Every row comes from one small tree of marks. The marks that hang from a mark follow it in brackets, in alphabetical order. Every link used is in the known rows. Which tree was each row made from?
Known rows:
lalaf[muzafa[pobi[keluku]]]: [ -7   2   8   7  12  14 -23  10  -1  26 -24 -13  28  -8   5   8 -35 -40
   7  -1  -3 -16   0  25 -10  -1   7 -18  -3 -40  12  10  26   4   8  16]
veso[favuf[lovu[pobi[muzafa] sefan]]]: [ 34 -27 -43  27 -11  -5  14 -21 -10   0  20 -44 -34 -33 -38  25 -20 -27
  -5   6   9  32  10  -5 -22 -10  -2  18   4  13   9 -31 -38 -15  16  18]
favuf[lovu[pobi sefan]]: [ 19 -17 -17  -1 -17  11  23 -24   4  -9  19 -11 -20 -21 -13  24 -17 -33
 -15  -2   3  32  -3 -47  -3  -8  -9  30   3 -21  -5 -15 -17 -13  13  31]
keluku[katad[fosu] rozam]: [  0  14  -3 -42   3 -60  25 -22 -15  -5  -5 -37  -1 -20   4  -8  20   9
  34 -13   6  16   2  18  19   2   1   2  -7  -8  -4  17  11  -2  -2 -21]
muzafa[lalaf pobi[keluku lovu[favuf]]]: [  -3  -39  -16   14    5   25    8   -6   23   18  -17    6   -3  -20
   -2    1  -46 -114   -8    2   24  -60  -27   36   -7  -16  -15   15
   -3  -63   -2   42   24   -4   -1   -5]
rozam[keluku[katad[turolez]]]: [ -3  54  30  -9  -1 -27  37   0  28 -24  -3 -41 -21  -6  14 -10  10 -14
  17   0  18  33 -29  33 -10  12   6   7   1  16 -32  32   1   3   3 -17]
lalaf[muzafa[pobi[lovu[sefan]]]]: [  0   1  21  -1  -8   3 -24  -2  -5   9 -23 -13  34 -30 -14  18 -39 -46
   2   9 -11   8  14  25 -14   4   0  13  -9 -31  21   4  30  -2  16   1]
veso[favuf[lovu[pobi[muzafa]]]]: [ 35 -23 -42  33   3  -9  20 -14  -8   3  12 -44 -41 -21 -31  21  -7 -18
   6  -1  10   9   4  20 -14 -11   9   6   7  19   2 -42 -46 -11   7  -7]
muzafa[lalaf pobi[keluku]]: [-12 -12  -3   6  19  29 -12   6   6  18 -21 -12  -3 -20  13  -4 -38 -77
   9  12  21 -51 -20  35 -13 -19  -7   1   3 -55  -8  47  17   3   7 -11]
rozam[keluku[katad[fosu turolez]]]: [-10  63  21 -29  -4 -47  52   4  19 -10   8 -49 -19 -16  10  -6   9 -15
  22   7  24  21 -43  51   1  15   9  -2  -3  24 -22  38   7  -3  -3  -5]
katad[fosu turolez[sefan]]: [-16  28  -3 -47  -6 -24  17  18  16  -2  25 -11 -22   2 -10  -5  -7 -23
  20  28  26 -21 -40  35  10   0   1 -12  -7  18   1  12  31  -3   4  27]
lalaf[muzafa[pobi[keluku[katad[fosu]]]]]: [ -7  24  15 -21  11 -14  -2   8  -9  29 -21 -38  23 -27  16   7 -24 -43
  28  -6   3 -12  -7  48  -1   6  11 -15 -10 -37   4  24  24   3  -4   3]
turolez[katad[fosu] sefan]: [-22  11  -7 -34  11 -17   7  31   8 -20  11  11   2  -1   2 -17 -19  -8
   3  19  13 -49 -40  -3  15  10   0  -7 -23 -14  -7  18  39   5   5  21]
keluku[katad rozam]: [  5   3   8 -24   7 -44   6 -26  -8 -14 -14 -28  -2  -9   9  -9  20   9
  30 -22   2  31  15  -3   6   3  -3  12  -2 -14 -14  12   0   4  -4 -34]
keluku[katad[turolez] rozam]: [  6  33   6 -39  -5 -55  23 -17   9 -23  -8 -50 -14  -3   8  -6  25  -2
  36 -18  18  39   1  25   8  -1   3  15   3   1 -16  22  14  -2  -3 -19]
turolez[katad]: [ -5  10  -5  -3   8  -9   8  26   8 -20  -6   5  14   3   8  -9  -5   2
  -8  -3   5 -21 -12 -10   6   6   1  10 -10 -12 -10  12  20   3   2   7]
rozam[keluku[katad]]: [ -5  25  33   6  11 -12  20  -9  12 -20  -7 -22 -12 -10  16 -12   5  -5
  11  -7   2  24 -14   5 -10  13   3   4  -3  -3 -32  25 -12   8   0 -33]
katad[turolez]: [  0  28  -2 -14  -9 -14  11  10  16  -6   6 -21 -10   5  -4   3   5  -9
   8   6  17   8 -13  30   2   0   4   4   6  17  -1   7  12  -6   1  16]
lalaf[muzafa[pobi]]: [ -2  20   6  -8   2   5 -10  10  -9  16 -24 -17  22  -7   5   3 -23 -22
  11   0  -9 -12  19  25 -12  -6   6 -12  -2 -28   6  -2  24   0  12  -7]
rozam[keluku]: [-12  17  19  11   5   0  17  -2  13 -12   0  -7  -5  -3   2  -9  -6  -1
  -2   5   5   8 -19   3  -7   6   3  -6  -3   1 -13  15  -1   5   9 -10]
lovu[pobi[muzafa[lalaf]]]: [ -4 -49  -1  11   8  -6   2   1  -7  -5   4 -29 -27  -9  -4   8 -21 -24
  -4  10  29 -14 -31  27  -6 -16 -13  19   3 -11  -6  -1 -17 -17  11 -21]
veso[favuf[lovu]]: [ 26  23 -43  19   1  -5  23 -15   2   2   5 -25 -31 -23 -22   6   5 -33
  25  -1 -12  -7  22   5 -19  -7  12  -3   2   8   7 -21 -23   8   7  -1]
lalaf[muzafa[pobi[keluku[katad[turolez]]]]]: [  0  43  26 -18   7 -10  -7  15  17  11 -24 -50  12  -9  17   6 -17 -52
  26  -8  14   3  -6  57 -14   8  11  -3   0 -27  -8  28  28   3  -1   6]
muzafa[lalaf pobi[lovu[favuf sefan]]]: [  -1  -29  -16   -6  -14   26   16  -15   13    6  -10   -1   -4  -33
   -9    1  -44 -109  -16   14   16  -32    2    9  -16  -20  -29   33
   -5  -55   -4   38   29  -14   11   -1]
rozam[keluku[katad[fosu]]]: [ -9  38  21 -15   5 -31  38  -5   1  -9   4 -29 -10 -20  13  -9   4  -1
  14   1   9  14 -28  22   3  14   4  -4  -9   7 -22  30  -3   2  -1 -19]
rozam[keluku[katad[fosu turolez[sefan]]]]: [-19  56  30 -40   4 -41  37   8  26 -20  15 -36 -32 -10   9 -15  -1 -30
  33  21  31   6 -56  36  -1  16   4  -9 -12  11 -27  33  20   5   4  -3]
lovu[pobi[muzafa]]: [  9 -45   0  11   2  -6  -2   1 -11   0  12 -20 -12   3  -9  11 -13  14
 -18  -1  20  15 -20  17   7  -5  -3   7   2   9  -4 -20 -22 -17   2  -1]
pobi[keluku[katad] lovu[sefan]]: [  5 -23  27  14   0 -17 -21 -13  13  -1  -5  -9  14 -31  -3  18 -20 -45
   0 -10   7  36 -22   3  -8  25  -5  32 -10 -21   3  25  -3   4  -8   1]
favuf[lovu[pobi[muzafa[lalaf]]]]: [ 11 -41 -12  17  20   4  21  -9   3 -10   7 -40 -49 -20  -9  22 -26 -48
   7   7  19 -27 -22  14 -13 -25  -7  27   2 -12  -8 -18 -31 -19  10  -3]

Write each row's tree:
[ -9 -71   1  21   3   2 -13  -1  -1  10  16 -25 -11 -23 -11  17 -45 -44
 -18  16  38  11 -44   6 -16 -11 -20  28  -2 -27   0  25  -7 -19  14  20] : lovu[pobi[keluku muzafa[lalaf]] sefan]
[-12 -42   9  28  32   1 -23  12   7  14  -1 -26 -10 -11  -4   7 -33 -35
   9  15  24 -38 -32  41 -18  -9  -3   2  -7 -12   7  20  -5  -8   3  10] : pobi[keluku muzafa[lalaf]]
[ 17 -55  -7  30   9  10  -6  -9   7   6  24 -29 -17 -21 -20  37 -42 -35
 -24   1  17  17 -22 -17 -11  -8  -5  22  -5  -8   6 -11 -27 -19   7  54] : favuf[lovu[pobi[keluku muzafa] sefan]]
[ -1   5  18   7   4   0 -15   6  -3  12 -33 -12  25 -16  -7  14 -29 -39
  15   1 -13 -14   6  47  -7   4   9  -2  -6 -27  16  -5  21   3   6 -27] : lalaf[muzafa[pobi[lovu]]]
[  8 -41 -25 -11 -43  12  35 -21   6   1  28  16  -3  -6 -10   6 -13 -28
 -42  -9  20  46  -2 -59   6  -6 -28  26   3 -25 -10   1  11 -20   9  35] : lovu[favuf pobi sefan]
[  6 -42  22  24   5 -12 -30   1  -1   0   3 -17   7 -19 -29  24 -31 -11
 -13  14   3  15  -7  26 -12   5  -3  22 -13  21  23  -3  -9 -14   3  14] : pobi[lovu[sefan] muzafa]
[ 27 -21 -52  27 -18   3  20 -29   5  11  22 -23 -21 -37 -29  20 -20 -56
  -2  -1  12  36  -8 -27 -16   0  -1  15   5 -24   7  -7 -22  -1  18  30] : veso[favuf[lovu[pobi[keluku] sefan]]]
[ -4 -12  22  21  12   4 -28   6   6  20 -32 -11  34 -17  -6  19 -41 -59
  13  -1  -4 -19 -12  49  -7   8  10  -8  -7 -45  20   5  26   6   6  -3] : lalaf[muzafa[pobi[keluku lovu]]]
[  7 -83 -27   9  -3 -22  17 -26   2   7  14 -17  -7   8 -17   6 -15 -10
 -23 -21  33  20 -24  -5  18 -14 -15  -2  -3 -25  -1   1   0 -20   1  32] : lovu[favuf pobi[keluku[rozam] muzafa]]
[  8   2  13  -4  18  17 -12   0   3   5 -23 -17   5 -15  22   0 -21 -49
   4 -13  11  -7  -3  27  -3   0   4   1   1 -39 -17  34   0   9 -11 -12] : muzafa[pobi[keluku[katad]]]
[  6 -31  -8   3 -24   5  11 -18  17   4  12  14   9 -14 -23   9 -18 -49
 -27  -2   4  18   1 -28  -2   4 -19  25  -9 -18   9   7  15 -12   3  27] : pobi[lovu[favuf sefan]]
[  0  41  -4 -58  -7 -76  39 -13   0 -11   4 -59 -11 -14   2  -4  26  -1
  39  -9  22  24 -12  49  20   1   4   6  -2  11  -6  26  20  -7  -3   0] : keluku[katad[fosu turolez] rozam]
[ 12 -55 -22   8 -13   7  21  -8   0   4  20  -5 -16   8 -12   8 -12  -8
 -38  -9  27  13 -13 -11   8  -9 -15   9  -1  -1  -6 -18 -13 -24  -3  21] : lovu[favuf pobi[muzafa]]
[  1 -56 -17   5 -15 -24   6 -36  18   6   7   7  20 -18 -26   9 -21 -45
 -14 -14  14  27  -9 -23   4   1 -19  17 -12 -39  19  29  29  -8   4  40] : pobi[keluku[rozam] lovu[favuf sefan]]
[  1 -69 -22   1 -17   6  26 -12   1   2  25 -16 -23 -14 -16   7 -34 -49
 -34  11  35  11 -18 -20 -12 -23 -34  32  -1 -23  -7  10   2 -30  14  26] : lovu[favuf pobi[muzafa[lalaf]] sefan]
[ 21 -41  -6  14   2  10   7 -15  -6  -8  22 -30 -25 -19 -23  31 -30 -22
 -22   4  11  22  -3 -21 -10 -15  -8  27  -2   7   3 -27 -31 -24  11  33] : favuf[lovu[pobi[muzafa] sefan]]
[ -3 -12   6   1  12  13  -2  -2   2   2 -33 -13  -8 -27   1   2 -32 -81
  12  15  10 -49 -14  54  -9 -12  -6  19   0 -42  -2  26  12   0   5 -49] : muzafa[lalaf pobi[lovu]]
[ 30 -37 -44  49   8  -4   9 -12   3  15  14 -42 -33 -22 -30  23 -20 -33
   3  -4  17   2 -17  20 -14  -5  10  -2   4   5  10 -27 -43  -5   5  14] : veso[favuf[lovu[pobi[keluku muzafa]]]]
[ 20 -24  -1   4  -3   5  17 -27  11  -8  15 -22 -20 -29   3  25 -19 -53
  -5 -17  12  42 -18 -43  -8   4  -8  36   0 -36 -17   8 -24  -4   2  22] : favuf[lovu[pobi[keluku[katad]] sefan]]
[-10 -66   9  25  34 -39 -25 -13   6   5 -18 -37  -2 -22 -19  11 -28 -37
  24   5  21 -29 -35  63  -7  -8  -2   9 -11 -22  18  22   4  -5   5 -22] : pobi[keluku[rozam] lovu muzafa[lalaf]]
[ 10 -36   9  12 -13  -3   6 -19  24  10   6   5   9 -23  -8  12 -21 -68
 -17 -17  12  31 -10 -24  -9  16 -17  32 -13 -36  -3  29   7  -3 -11  21] : pobi[keluku[katad] lovu[favuf sefan]]
[ 29  -4 -50  10 -25  -3  33 -30  -3   0  20 -23 -32 -35 -31  17  -7 -38
   0  -1   3  37  11 -32 -15  -6  -5  21   9  -9   2 -18 -25  -5  18   7] : veso[favuf[lovu[pobi sefan]]]
[-11 -64  19  39  21  -7 -35   1   9  10   0 -24  -1 -33 -22  23 -51 -64
  -4  23  20 -13 -40  38 -25  -1 -10  28 -13 -16  21  26  -1 -12   9  14] : pobi[keluku lovu[sefan] muzafa[lalaf]]
[   0  -22  -17   -3   -3   24   22  -13   14    7  -20   -1  -11  -19
   -2   -4  -35 -102   -2    3   16  -51   -8   31   -7  -21  -18   19
   -2  -55   -6   28   22   -8    3  -25] : muzafa[lalaf pobi[lovu[favuf]]]
[ 22 -27  -8  -5  13 -31  26 -41   6 -18  -3 -36 -23 -19   5  15   5 -31
  20 -34  10  35 -16 -20  11  -3  -1  21   2 -46 -18   5 -20   0  -1  -7] : favuf[lovu[pobi[keluku[katad rozam]]]]
[ -3 -58  -4  20  -3  -2   5  -7  12   4   9 -12  -9 -25 -25  12 -42 -70
 -15  16  17 -16 -13  15 -23 -14 -27  33 -13 -14  12  14   8 -23   7  18] : pobi[lovu[favuf sefan] muzafa[lalaf]]
[  4 -53 -28   8 -22  14  29 -13  13  15  21  17  -4   6  -3   5 -13 -37
 -29 -18  27  13 -33 -35  13  -2 -17   6   3 -36  -8   6   5 -11  -2  35] : lovu[favuf pobi[keluku]]
[ -5 -71  -4  40  21   0  -4   1  23  22   0  -8 -10 -14 -19  12 -40 -73
  -6   6  26 -43 -39  43 -15  -6 -13  13 -13 -21  14  18   0 -13  -5  13] : pobi[keluku lovu[favuf] muzafa[lalaf]]
[  9 -36 -12  17   1  29   1  -8  18  19 -13  13  12  -9  -6   7 -37 -80
 -21  -9  14 -33 -15  23   4  -3  -6  -1  -6 -45   3  24  17  -3  -7  15] : muzafa[pobi[keluku lovu[favuf]]]
[  6 -43 -19   1   0  -3   3 -27  15  14 -20   0  17 -11 -11   0 -28 -62
  -8 -18  15 -20  -4  23  14 -12 -10  -3  -7 -56   8  28  28  -2  -3   7] : muzafa[pobi[keluku[rozam] lovu[favuf]]]
[ -3 -50   0  17  29 -30 -28  -7  -2   6  -2 -28   6   0 -12   5 -15  14
   8  -5  13   3 -10  31   2  -8   4 -13  -8   0  15   8   2  -5   2  16] : pobi[keluku[rozam] muzafa]
[  7 -14  11  -1  -8  17 -17  -8  -2   3 -17  -6  15 -27 -10  13 -37 -51
 -15  11   1   0   7  23  -5  -6  -5  21  -3 -24   7  20  12  -4   8  -5] : muzafa[pobi[lovu[sefan]]]
[ -4  -2  14  -4  22  15  -7   0   5   4 -28 -29 -11 -26  26  -5 -27 -85
  22  -1  20 -35 -15  35 -15  -9  -7  16   1 -58 -24  52   5   8  -3 -32] : muzafa[lalaf pobi[keluku[katad]]]
[ 27 -17 -50  31  -7  -2  27 -21   8  15  13 -22 -31 -23 -20  16  -7 -49
  11 -10  11  10 -17  -6  -8  -2   8   1   8 -18   4 -13 -29   5   7   6] : veso[favuf[lovu[pobi[keluku]]]]
